Each row comes from the steps of one path. Every step used is in the known rows, and no mark comes twice. Write the path behind each row, first mark first.
Known rows:
F -> D -> E -> R -> L: [ 18.8 -18.8   9.4  22.4 -15.9 -27.9 -28.2  -1.0 -24.7  10.1  18.8  17.4
   1.7 -25.3  12.0  33.1  14.1  -9.8  22.3  20.7   2.2  30.6]
D -> Z: [ 38.3 -23.8   5.9  21.1 -42.3  30.2 -17.3   3.5 -46.0   5.2   8.2   5.5
   1.1 -20.0  17.4  57.1  16.4  -8.7 -22.2  52.2  40.2  21.3]
E -> R: [ 29.9 -35.3  31.2  32.7  -9.2   1.0  13.9   5.0 -48.5 -69.6   4.5  34.4
  -1.7 -39.5  25.2  47.5   4.3   0.6  31.7  42.1   2.2  28.9]
F -> D -> Z: [ 39.8  -9.3 -14.6  17.6 -43.2  18.6 -36.2  14.1 -38.6  46.9  16.2  14.7
   2.0 -21.5   6.8  40.8  13.8 -34.2 -20.2   9.7  30.0  23.1]
M -> E -> R -> L -> F: [ 20.8 -43.2  26.8  34.2   3.3 -31.7   6.3   7.3 -16.4 -84.8  34.2  37.7
 -10.5 -42.7  17.4  23.0 -24.5   7.5  49.4  68.1 -21.7  22.7]
R -> E -> M: [  1.0 -44.2  14.4  32.8  -8.4 -23.7 -17.9  15.9 -11.9 -55.2  -2.0  27.9
 -27.8 -36.9  28.5  39.4 -13.9  -0.1 -31.2  40.4   2.0  16.9]
F -> L -> R -> E: [ 24.6 -53.1  -2.7  28.9 -17.8   9.7  -8.4   6.5 -69.2 -34.0  17.0   3.8
 -13.1 -37.6  26.4   5.5 -18.1  -0.7 -18.9  17.6  -9.9  -5.0]
F -> D -> Z -> R -> E: [ 23.1 -20.9   8.6  19.5 -26.7  13.4 -32.2   7.0 -45.6  15.4  19.3   1.2
   9.7 -31.5  11.3  57.6  -0.2 -12.4 -30.4 -15.4  39.3  31.5]
F -> L -> R -> E -> M: [ 19.4 -45.9  -1.6  27.2 -11.2  -0.8  -6.1   0.6 -55.6 -36.4  18.0  13.4
 -17.3 -33.9  24.3   7.4 -19.9   9.5 -21.3  25.0 -16.8  -8.2]
M -> E -> R -> L -> F -> D -> Z -> H: [ 30.0 -28.4  26.0  21.2  -4.9 -33.8   5.2  -3.6  -8.0 -49.4  46.8   7.3
  10.5 -46.4   7.2  31.8 -32.9  11.0  37.5  41.8  -9.9  27.0]
F -> E -> M: [ 10.7 -33.7 -37.4  35.1 -16.6 -24.8 -17.5  -4.4 -41.7  -2.4   4.0  37.4
 -11.8  -7.7  -1.8  19.8  20.7 -22.3 -20.0  35.8   7.1   1.9]
M -> E: [ 32.2 -33.4  -5.3  28.9 -21.2 -16.4 -13.7  19.4 -41.4 -40.6   4.3  52.9
 -26.4 -17.7   0.2  39.2  16.3 -14.6  23.4  56.9  -1.9  18.1]
F -> R: [ 17.7 -52.9  -0.8  36.1 -20.1   0.2   4.5  -6.8 -49.4 -12.3  -3.5  23.7
  22.3 -19.1  14.6  12.9  19.0 -26.1   9.8  14.9  16.6   1.3]
M -> E -> R: [ 27.0 -38.0  24.6  27.7   1.0 -16.5  -2.4   6.0 -37.8 -68.0  11.3  54.6
 -19.6 -35.1  10.3  45.5   8.2   7.1  44.8  61.0 -10.0  29.1]
Z -> D: [ 41.8 -13.7  -6.3  29.5 -44.6  -7.1  -3.2  30.4 -60.5 -29.4  10.3  42.6
  -4.2 -17.8  12.7  70.3   4.7  -7.5 -16.3 -13.6   0.0  31.5]
M -> E -> R -> L -> F -> D: [ 21.6 -34.1  16.3  31.2   3.1 -34.4  -5.2  10.8 -12.7 -59.2  39.8  38.8
  -8.4 -43.8  12.4  16.3 -25.0  -3.1  46.7  48.7 -24.8  23.7]
D -> Z -> H: [ 50.7 -18.6   9.8  16.5 -49.4   8.2  10.6  -4.7 -45.9 -11.0  10.3 -22.2
  18.2 -22.4   5.8  67.2   1.7   0.3 -16.7  29.7  40.3  22.0]
L -> R -> E -> M: [ 26.0 -51.2  32.8  32.5   6.3   3.1  -9.5  12.6 -34.3 -73.2   1.7  19.6
 -11.8 -51.0  34.0  25.3 -36.3  30.0 -15.3  34.1   4.3  14.3]
D -> E: [ 29.6 -18.6  -9.2  23.2 -33.1  -6.3 -27.0  -3.5 -42.4   0.6  -4.8  24.9
 -12.9  -4.1   2.2  50.3  32.0  -3.8   8.6  49.5  19.8  21.6]
E -> R -> L: [ 15.4 -52.5  49.5  39.3  -5.7 -24.8  24.2   7.2 -35.7 -87.8  16.6  12.3
   3.6 -43.9  40.8  35.5  -4.2   6.7  29.8  55.5  -5.2  27.1]
D -> Z -> F -> L -> R -> E -> M: [ 24.2 -21.5   4.7  39.1 -20.8  18.7 -24.6 -16.4 -35.8 -15.7  33.0   5.4
   4.1  -7.6  16.2  38.6 -20.7  43.0 -44.6  32.1  21.3   7.8]
E -> M: [ 25.2 -16.2  -1.7  30.1 -21.9 -16.9   2.6  11.1 -28.1 -38.8   0.7  50.7
 -19.6 -10.0  10.0  41.6  11.4  -8.0  -3.9  53.2  -1.2   8.6]

Write each row's path:
[ 14.1 -26.8  11.1  28.6 -18.2  -0.4   2.3 -20.5 -38.8 -23.4  39.8 -10.8
  25.4 -19.1   9.7  45.9 -13.1  15.8 -25.2  33.7  35.0  12.3] => D -> Z -> R -> L -> F -> E -> M
[ 16.3 -33.9   9.7  50.5 -21.1  -0.4 -17.9 -19.4 -36.8 -19.3  33.8  -3.6
  21.9  -7.9  15.2  42.3   0.1  26.6 -21.5  39.8  36.4  24.3] => D -> Z -> F -> E -> R -> L
[ 43.1 -19.9 -22.1  58.1 -28.8   8.4   0.0   2.4 -73.4 -45.5  27.2  33.8
   2.1   8.6   4.2  17.5 -15.3  18.7  -1.2   9.8  -1.5  -2.2] => Z -> F -> L -> R
[ 32.2   3.3 -14.8  51.1 -20.6 -14.4 -31.4  -2.7 -33.0  -9.6  22.3  46.6
   8.0   6.7  -6.0  44.7   1.5  13.8  15.3   0.2  10.9  31.1] => Z -> F -> D -> E -> R
[ 27.2 -37.8  -3.8  44.9 -29.8 -19.2  13.1  23.7 -22.5 -59.4  33.9   6.9
   2.5 -31.7  24.7   3.4 -36.7 -24.9   9.8  51.2  -6.3   4.1] => R -> L -> F
[ 44.9   5.5 -52.0  25.3 -30.9   4.1 -35.3  11.6 -19.1  25.2  32.6  34.1
  -1.0 -20.3 -11.6  10.5 -27.1 -37.3  14.6   8.3  -0.5   9.5] => L -> F -> D -> E
[ 29.0  -9.3  13.1  25.6 -21.1 -25.4  -7.5   0.4 -28.1 -36.6  34.8  24.7
   9.4 -28.6  15.3  63.5 -16.7  27.6   9.9   2.8 -12.5  38.1] => Z -> D -> E -> R -> L -> F
[  1.3 -62.3   5.7  42.6  -3.5 -31.8  -0.1  -7.0 -47.1 -42.9  17.0   5.8
   6.3 -35.2  22.3  13.2   9.0 -10.3   7.0  37.0   4.9  16.2] => F -> E -> R -> L
[ 29.2 -24.4  -8.9  33.8 -33.4  -8.8  -9.6  18.7 -12.1  -7.9  45.9  -3.9
  12.0 -33.5  20.8   4.1 -36.3 -29.8  -4.9  32.4   4.4   9.3] => R -> L -> F -> D -> Z
[ 23.0 -33.9  21.7  37.4  -4.4 -19.4  13.2   9.6 -19.1 -62.8  39.0  16.5
  11.6 -50.9  29.7  13.1 -37.7  -9.4  35.4  32.9 -15.2  21.6] => E -> R -> L -> F -> D
[ 18.6 -14.3 -14.9  33.0 -23.0 -37.3 -13.1   9.3   2.1 -10.5  41.7  14.6
   1.5 -22.1  11.1   2.9 -30.0 -19.2   6.7  38.9 -13.3   5.7] => R -> L -> F -> D -> E -> M
[ 35.2  -9.9 -21.9  25.5 -23.4  22.4 -28.6   9.4 -25.2   1.3  43.4   8.8
  13.8 -40.8   3.7  28.3 -50.3 -22.0 -16.8 -11.2  21.2  17.6] => L -> F -> D -> Z -> R -> E
[ 17.6 -12.7  10.1  16.8 -19.3   2.9 -30.3   1.9 -32.2  13.3  20.9  11.0
   5.8 -27.7   9.0  59.4  -1.7  -3.5 -33.3  -8.1  32.2  27.8] => F -> D -> Z -> R -> E -> M
[ 36.0   5.9 -32.0  51.4 -34.1 -13.9 -38.7   5.8 -36.4   7.9  17.8  45.9
   2.1  17.8 -11.3  40.6   6.6   0.5   2.6  -2.2  16.7  23.0] => Z -> F -> D -> E
[ 17.5 -37.2  35.2  23.2 -22.1  22.7 -12.1  -5.1 -54.5 -35.3  11.8 -11.8
   9.7 -32.8  22.1  77.2  -1.1  19.2 -33.2  19.3  52.2  31.9] => D -> Z -> R -> E
[ 12.1 -30.5  38.9  20.5 -15.7  12.8 -10.4 -10.1 -42.0 -36.7  13.6  -1.9
   6.6 -28.5  20.5  79.0  -2.5  28.8 -36.7  27.4  45.3  28.1] => D -> Z -> R -> E -> M
[ -4.5 -74.2  12.2  38.0  -7.4  -9.1 -12.0  -4.2 -32.3 -27.7  -3.7   6.6
  15.1 -39.5  28.6  11.2  -1.3 -16.8 -14.6   6.7  17.4   5.7] => F -> R -> E
[ 10.3 -43.2 -17.2  37.5  -2.0  -4.0  -7.5  -4.6  -2.6 -32.4  26.5  24.4
  14.7 -40.0  14.7  -7.8 -48.9 -17.3  -4.0  14.9  -3.9  -5.6] => L -> F -> R -> E -> M
[ 32.4 -33.1 -31.3  38.9 -19.6  12.7   2.4  -1.2 -30.1 -19.9  25.2  27.9
  24.1 -28.9   5.6  -7.6 -31.8 -33.7  19.1  12.5   1.9  -7.0] => L -> F -> R
[ 27.9 -24.8   3.0  45.6 -32.2  23.6 -16.5 -19.4 -38.2   1.0  19.4  11.3
  31.1   3.6   9.4  43.1   7.1  16.1 -20.0  24.3  44.8  13.9] => D -> Z -> F -> R
[  9.5 -41.2 -25.1  45.8 -18.0 -37.3   2.3   7.2 -15.2 -39.0  38.8   9.2
   2.7 -25.0  15.2  -9.3 -31.4 -22.7  -4.8  49.1 -10.1  -4.6] => R -> L -> F -> E -> M
[ 41.7 -36.3 -14.5  28.1 -28.5  17.5   5.0   4.3 -83.8 -22.1  16.5  16.8
  -7.9 -21.4  14.9   7.3  -1.6  -7.6   0.9  23.3 -10.2  -9.3] => F -> L -> R
[ 30.1 -30.4 -39.4  39.5  -8.2   4.3  -7.7  -3.6 -36.9 -32.0  33.9  28.4
   7.1 -38.4   1.7   0.8 -33.5 -25.9  18.3  22.2  -3.4   7.2] => L -> F -> E -> R
[ 24.1 -21.9 -17.0  35.2 -29.5 -27.5 -15.5  15.8 -11.1  -8.8  39.5   5.6
   5.1 -25.9  13.5   0.9 -28.1 -28.0   9.8  31.4  -6.6   8.4] => R -> L -> F -> D -> E
[ 22.0 -42.4  33.0  41.1  -4.2 -16.9  25.0   6.8 -22.8 -90.0  34.5  13.9
   9.6 -50.5  34.4  18.4 -36.1   2.0  37.3  52.2 -13.1  20.5] => E -> R -> L -> F
[ 19.2 -33.6   8.0  30.6 -23.9   9.1  -0.2 -14.9 -52.4 -22.2  38.1 -21.6
  29.5 -23.2  12.0  44.5 -12.3   5.9 -21.1  25.4  42.3  15.8] => D -> Z -> R -> L -> F -> E
[  9.2 -31.9  13.8  44.1 -16.8   7.4 -24.9 -23.5 -15.0  -8.9  20.1  10.7
  23.5  -5.9  16.8  42.5  -6.6  31.2 -38.5  26.8  38.3  15.2] => D -> Z -> F -> R -> E -> M
